Known rows, with every way that one mark hangs from another
W{C D R}: [-0.70  2.20 -1.57 -2.54 -2.28  2.68 -0.98  4.25  0.20 -3.39  3.17  2.39
 -0.27 -2.62 -0.52  0.65 -0.59  2.20  0.46  2.56  2.10]
D{Q}: [-0.27  1.45  0.45 -3.36 -2.01 -0.81 -0.88  3.02 -1.45  0.76 -3.41  0.54
 -1.30 -1.97 -0.27 -2.31 -1.03  1.41  0.82  0.74 -2.22]
W{C{R}}: [-1.94 -1.03  1.01 -3.03  1.16 -2.43  0.96  1.64 -2.40  0.73  0.84  1.98
 -1.69 -1.54 -0.67 -0.43  2.87 -1.76 -2.09  1.82 -0.39]
Q{R{C P W}}: [ 2.00  0.45 -2.04 -1.04 -2.87 -0.07  2.03 -1.17  0.46  1.58 -0.12  2.20
  3.20  2.47 -2.42 -1.80  2.15  0.68  1.44  0.24 -4.96]
Q{R}: [ 1.97  0.64 -0.48 -2.36 -1.59 -0.67 -0.14  1.27 -1.94  1.69 -1.91  1.25
  1.19 -2.83 -2.65 -1.38  2.16  1.33  0.22  0.43 -2.99]
P{R{C W}}: [-0.68 -0.53  2.73  2.32 -1.90 -1.25  0.10  0.56  0.19 -0.32 -0.66  0.49
  0.78 -1.19 -0.30 -3.39 -0.70  2.88  1.99 -1.50 -1.37]
R{C D Q W}: [-1.21  0.16  3.01  1.55  2.33  1.41 -1.66 -0.17  1.31  2.00  2.38 -0.53
  0.38  1.67 -2.13 -3.74  1.33  0.75  1.00 -2.23  0.16]
C{R{P W}}: [ 0.04  0.10 -0.08 -3.11 -0.04 -3.50  0.63 -3.39  1.44  0.67  0.39  1.48
 -1.97  2.40  0.78 -3.37  0.92 -0.85  2.65  0.63 -3.87]
P{R{W}}: [ 0.16  0.49  3.44  0.09 -1.17 -2.27 -2.23  0.61  1.28 -0.26 -1.52  0.51
 -0.70 -1.77  0.29 -4.48 -1.30  3.17  3.58 -1.41  0.42]
Q{R{W{D P}}}: [ 5.96  2.96 -0.47  1.99 -1.47  1.71 -1.74  1.87  4.07  0.37  1.99  2.32
 -0.58  1.39 -0.44 -2.32  1.10  3.28  5.05  0.12 -2.65]
W{C D}: [-0.05  1.45 -1.05 -1.15 -0.78  0.83  0.10  2.00  0.29 -0.31  3.84  2.00
 -1.63 -1.77 -0.11 -0.05  0.82  2.32  0.14  2.34  0.44]
P{R}: [-0.22 -0.49  1.79  0.03 -1.93 -1.23 -0.49  0.89 -2.26 -0.39 -2.30  0.05
 -1.13 -3.90  0.03 -3.29 -0.78  2.50  0.71 -1.03 -1.40]
R{C P}: [-0.30 -1.39 -3.49 -0.43 -4.07 -0.01  2.87 -1.63 -3.03  0.31  0.08  0.41
  0.06  0.50 -0.05 -1.84  1.63  0.38 -0.97  0.92 -6.31]
Q{R{W{D}}}: [ 3.23  3.50 -0.01 -0.98 -0.16  0.00 -1.19  0.18  3.88  0.97  2.00  2.18
  0.66 -0.34 -2.08 -1.45  0.63  3.71  4.37  0.52 -1.48]
R{C D P Q}: [-1.15 -1.03 -1.28  0.50  0.32  2.97  1.60 -1.75 -2.18  1.33  1.62 -0.61
  0.22  2.23 -1.71 -3.06  1.51 -0.94 -1.99 -1.45 -3.64]
D{Q{R}}: [ 1.57  2.25  0.11 -4.16 -1.50  0.01 -0.28  4.02 -1.37  1.65 -4.19  1.60
  1.54 -1.91 -2.97 -1.11  0.05  1.03  0.28  0.60 -2.56]
D{Q{C}}: [ 0.08  1.40  0.81 -4.20 -3.45  1.35 -0.35  2.59 -0.55 -0.32 -3.97  0.08
 -1.63 -1.36 -0.89 -1.64 -1.24  0.15  0.74  2.04 -1.69]
P{R{C D Q W}}: [-1.29 -0.30  4.77  3.12  2.54  1.62 -1.35  0.43  1.10  0.80  0.92 -0.53
  0.93  0.75 -2.07 -4.57 -0.63  1.58  1.02 -3.94  1.43]
P{Q R{C D W}}: [ 0.24 -0.73  2.87  1.88  3.62 -0.33 -0.49 -1.81  2.32  0.52  1.08 -0.79
  0.49 -1.51 -2.04 -3.54  1.12  2.85 -0.24 -0.63  2.13]
Q{C}: [ 0.58 -0.29  0.33 -2.19 -3.50  0.76 -0.31  0.06 -1.04 -0.64 -1.55 -0.32
 -1.92 -2.05 -0.85 -1.70  0.82  0.38  0.67  1.84 -2.18]
P{Q{C{R{D W}}}}: [ 0.96 -0.03  3.02 -3.49  5.48 -0.75 -0.93 -3.96  4.23  0.26  1.00 -0.57
 -2.76 -0.01 -2.38 -2.28  2.97 -1.05  0.18  2.42  2.01]
Q{R{C D P}}: [ 1.54  0.17 -3.67 -0.57 -0.36  1.42  3.13 -1.25 -0.30  1.84  1.31  0.75
  2.94  2.02 -3.87 -1.09  4.16  0.03 -1.35 -0.35 -4.72]
P{Q}: [ 0.83 -1.00  0.33 -2.88  0.29 -1.07 -0.96 -1.46 -2.63  0.47 -1.21 -0.70
 -2.08 -4.62 -0.67 -2.10  1.63  1.77 -1.87  2.61 -1.03]
P{R{Q}}: [-1.10 -0.86  4.05  0.26 -0.60  0.98 -1.44  1.31 -4.08  0.05 -2.70 -0.45
 -1.13 -3.39 -0.45 -4.12 -2.23  1.26 -0.49 -2.41 -0.48]
C{R{Q}}: [-1.70 -1.02  2.83 -1.93  1.72 -0.72 -0.15 -0.30 -4.01  1.00 -1.37  0.12
 -2.52 -1.85 -0.50 -2.61  0.36 -1.70 -1.58 -0.60 -2.96]

Rows
[ 0.57 -0.65  2.16 -0.67  3.80 -0.28 -1.11 -1.69 -0.09  0.10 -0.64 -1.46
 -1.36 -4.31 -1.53 -3.42  1.08  2.42 -1.56 -0.14  2.43]
P{Q R{D}}
[-0.21  2.83  2.09  1.84 -1.48  0.87  0.65  2.60  3.01 -0.86 -0.01  1.55
  0.19 -0.32  0.05 -2.27 -4.11  4.65  3.35 -0.74 -0.92]
P{R{C W{D{Q}}}}
[ 0.06  0.35  2.82 -2.79 -0.35 -1.78 -0.36 -1.55  1.98 -0.28 -0.71  0.65
 -2.39  0.35 -0.63 -2.26  1.27 -1.09  2.58  1.51 -1.63]
Q{C{R{W}}}
[ 3.07  0.48 -0.02 -3.01  4.04  0.58 -0.67 -1.18  0.19  1.97 -0.18 -0.33
  0.98 -3.34 -4.39 -1.41  4.17  1.32 -2.10  1.39  0.64]
P{Q{R{D}}}
[ 1.65  4.07  1.32 -2.75 -2.22  2.23 -1.30  1.63  5.40 -0.99 -0.16  1.23
 -2.08  1.03 -0.42 -1.68 -3.01  2.57  4.83  2.15 -0.06]
R{W{D{Q{C}}}}
[ 0.99 -1.17 -1.23 -1.50 -1.00 -0.57  1.07 -4.04 -0.09  0.57  0.62  0.27
  0.07  0.53 -0.40 -2.76  1.27  1.14 -0.48  2.46 -2.94]
R{C P{Q} W}
[ 1.84  1.99  0.49 -1.77 -1.98  4.40 -0.97 -2.89  2.99 -0.99  2.27  0.65
 -2.19  3.44  0.30 -3.03 -2.80  0.59  3.53  1.04 -1.74]
R{P Q{C} W{D}}
[-2.35 -0.71  0.82 -0.36 -2.89  3.72 -0.54  3.19 -4.64 -2.29 -1.44 -0.12
  1.24 -2.80 -1.82 -1.50 -1.02  0.09 -1.70 -0.54 -2.05]
W{R{C Q}}
[ 1.15  0.98 -3.31 -3.06 -3.46  1.39  3.52  1.92 -2.35  1.61 -3.13  2.13
  3.20  1.29 -2.94 -0.60  0.44 -0.06 -1.25  0.89 -6.17]
D{Q{R{C P}}}
[ 1.99 -1.45 -1.90 -4.52 -2.36  1.79  0.99 -4.11 -1.61 -1.12 -1.56 -0.73
 -2.26 -1.19 -0.84 -2.00  0.73 -0.69 -1.87  4.17 -2.55]
R{P{Q{C}}}
[ 4.06 -0.06 -0.20  2.95 -2.78  0.96 -0.16  2.65  0.61  1.38 -0.43  1.69
  1.80  1.64 -1.62 -2.20  2.99  1.34  2.45 -0.55 -4.14]
Q{R{C W{P}}}
[ 1.55  2.90 -1.06 -5.96 -1.11  0.40 -0.29  3.77  2.04  1.81 -1.35  3.96
  2.85  3.56 -2.40 -1.32 -0.30 -0.54  1.65  1.73  0.23]
D{Q{R{P W{C}}}}
[-1.81 -1.30  3.17  2.97  1.86  2.41  0.25  0.84 -2.40  0.60  0.23 -1.20
  0.50 -1.42 -2.20 -3.44 -0.04  0.97 -2.00 -3.57 -0.32]
P{R{C D Q}}
[ 2.46  0.79 -1.70  1.78 -2.30  2.26 -0.44  3.69  0.26 -0.86  3.70  2.00
 -3.13  0.00  1.43 -0.96  1.30  1.89  0.96  1.81 -0.97]
W{C D P}
[-0.01 -0.73 -3.35 -2.34  0.25  2.97  1.24 -1.88 -0.78 -2.45  1.11 -0.55
  1.18 -0.91 -2.20 -1.17  2.05  0.12 -2.80  1.94 -1.19]
W{R{C D P{Q}}}
[ 0.49  3.72 -3.42 -4.45 -3.92  3.32  0.15  2.46  1.31 -3.66 -0.63  1.92
 -0.62 -0.17  0.56 -1.03 -4.07  2.17  2.36  1.99 -2.51]
W{D{Q} R{P}}
[ 0.74  3.77  2.94 -0.56 -0.59 -0.07 -1.71  2.55  4.35 -0.87 -0.91  1.49
 -1.30 -0.71  0.74 -3.34 -4.75  4.74  5.00 -0.75  0.72]
P{R{W{D{Q}}}}
[ 4.42 -0.39 -0.66 -0.94  3.46  2.64 -1.06  2.83  0.29  1.57  1.46  1.16
  0.26 -0.55 -3.39 -0.77  5.47 -0.35 -3.08  1.95  2.30]
W{C P{Q{R{D}}}}
[ 0.89  2.26 -3.92 -2.57 -4.12  2.61  0.18 -0.13  0.63 -3.89  1.67  1.36
 -0.87 -0.82  0.61 -1.10 -1.93  2.23  2.24  1.77 -2.99]
W{D R{P}}
[-0.93  0.01  1.91 -3.26 -3.58  4.96 -2.42  2.77 -2.87 -3.36 -2.76 -0.35
 -0.56 -2.56 -1.91 -1.85 -2.14 -0.99 -0.24  0.82  0.26]
W{R{Q{C}}}
[ 1.12 -1.55  2.54 -1.84 -0.88  1.19 -0.11 -1.25 -2.06 -1.75 -3.18 -1.13
 -1.82 -5.07 -1.10 -2.41 -0.74  1.30 -1.89  2.11  0.80]
P{Q{C} R}
[ 2.44  0.55  1.20  5.16 -1.50  3.97 -1.12  1.44  1.10  0.01  3.16  0.76
 -1.80  2.46  1.02 -3.22 -0.81  2.25  2.84 -1.03 -3.21]
R{C Q W{D P}}
[ 1.04  1.76 -0.92 -1.86  0.67 -1.84  1.26 -3.95  3.75 -0.36  3.38  2.01
 -2.66  2.73  1.51 -2.35 -0.27  1.03  3.71  1.10 -4.01]
C{R{P W{D}}}
[ 2.66  2.63  1.52  0.07  0.75  0.47 -3.60  3.62  4.95  0.93 -0.65  0.46
 -2.13  3.29  0.45 -4.48  0.64  1.39  4.87 -1.03  0.18]
R{D{Q} W{P}}
[ 0.90  1.36 -0.64 -2.07  0.76 -1.20 -1.49 -2.68  4.36  1.11  2.15  0.36
 -0.95  3.39 -0.14 -4.33  1.55  0.99  3.88 -0.39 -0.99]
R{D P W}
[ 3.84  0.64  1.60 -4.15  0.24  1.12 -1.46 -1.29  1.67  0.73 -1.96  0.55
  0.89 -1.86 -3.67 -1.52  1.82  0.74  0.47  3.23  0.83]
P{Q{C R{W}}}
[ 1.94 -1.83 -1.43  1.27 -3.12  3.34 -0.30  2.49 -3.31 -3.36 -1.30 -0.27
 -0.72 -3.16 -0.28 -1.33  1.37  0.97 -2.02  2.21 -2.34]
W{P{Q} R{C}}
[ 0.09 -0.43 -1.23 -3.41  1.09  0.24  2.33 -3.74  1.46 -0.42  0.80 -0.20
 -2.55  2.53 -1.20 -1.94  2.82 -3.00 -0.35  1.18 -3.19]
Q{C{R{D P}}}
[ 2.34  0.24 -0.27 -3.99  1.74  1.48 -1.11 -5.02  4.60 -0.11  1.20 -0.79
 -1.76  2.33 -1.53 -3.59  1.66 -0.26  1.31  2.80  1.13]
R{D P{Q{C}} W}
[ 0.76  1.76 -1.63 -4.63 -1.31  2.52  0.62 -0.07  2.33 -0.16 -1.72 -0.18
 -1.39  2.78 -1.37 -2.37 -0.15 -1.15  0.81  1.35 -1.72]
R{D{Q{C}} P}
[-1.31  1.10  3.66 -1.48  3.81  1.12 -3.81  2.01  2.29  2.08  3.30  0.91
 -0.42  1.93 -1.85 -3.43  1.38 -0.40  0.88 -0.85  4.98]
R{D Q W{C}}
[ 0.06  0.80  2.92 -2.16  3.01 -1.29 -0.79 -2.11  4.88  0.28  1.37  0.09
 -2.41  1.80 -1.78 -2.62  2.56 -1.35  2.74  0.37  0.30]
Q{C{R{D W}}}
[ 4.60  2.62  1.12 -1.14 -1.93  0.63 -2.55  5.18  2.25  1.47 -3.30  2.26
  0.57  1.77 -1.13 -2.98  0.18  1.34  3.99 -0.15 -2.05]
D{Q{R{W{P}}}}
[ 1.77  1.67 -1.84  0.41 -3.48  4.13 -1.51  5.85  0.50 -4.17  3.10  2.40
 -1.80 -0.97  0.99 -0.31 -0.02  1.67  1.53  2.07  0.82]
W{C D P R}
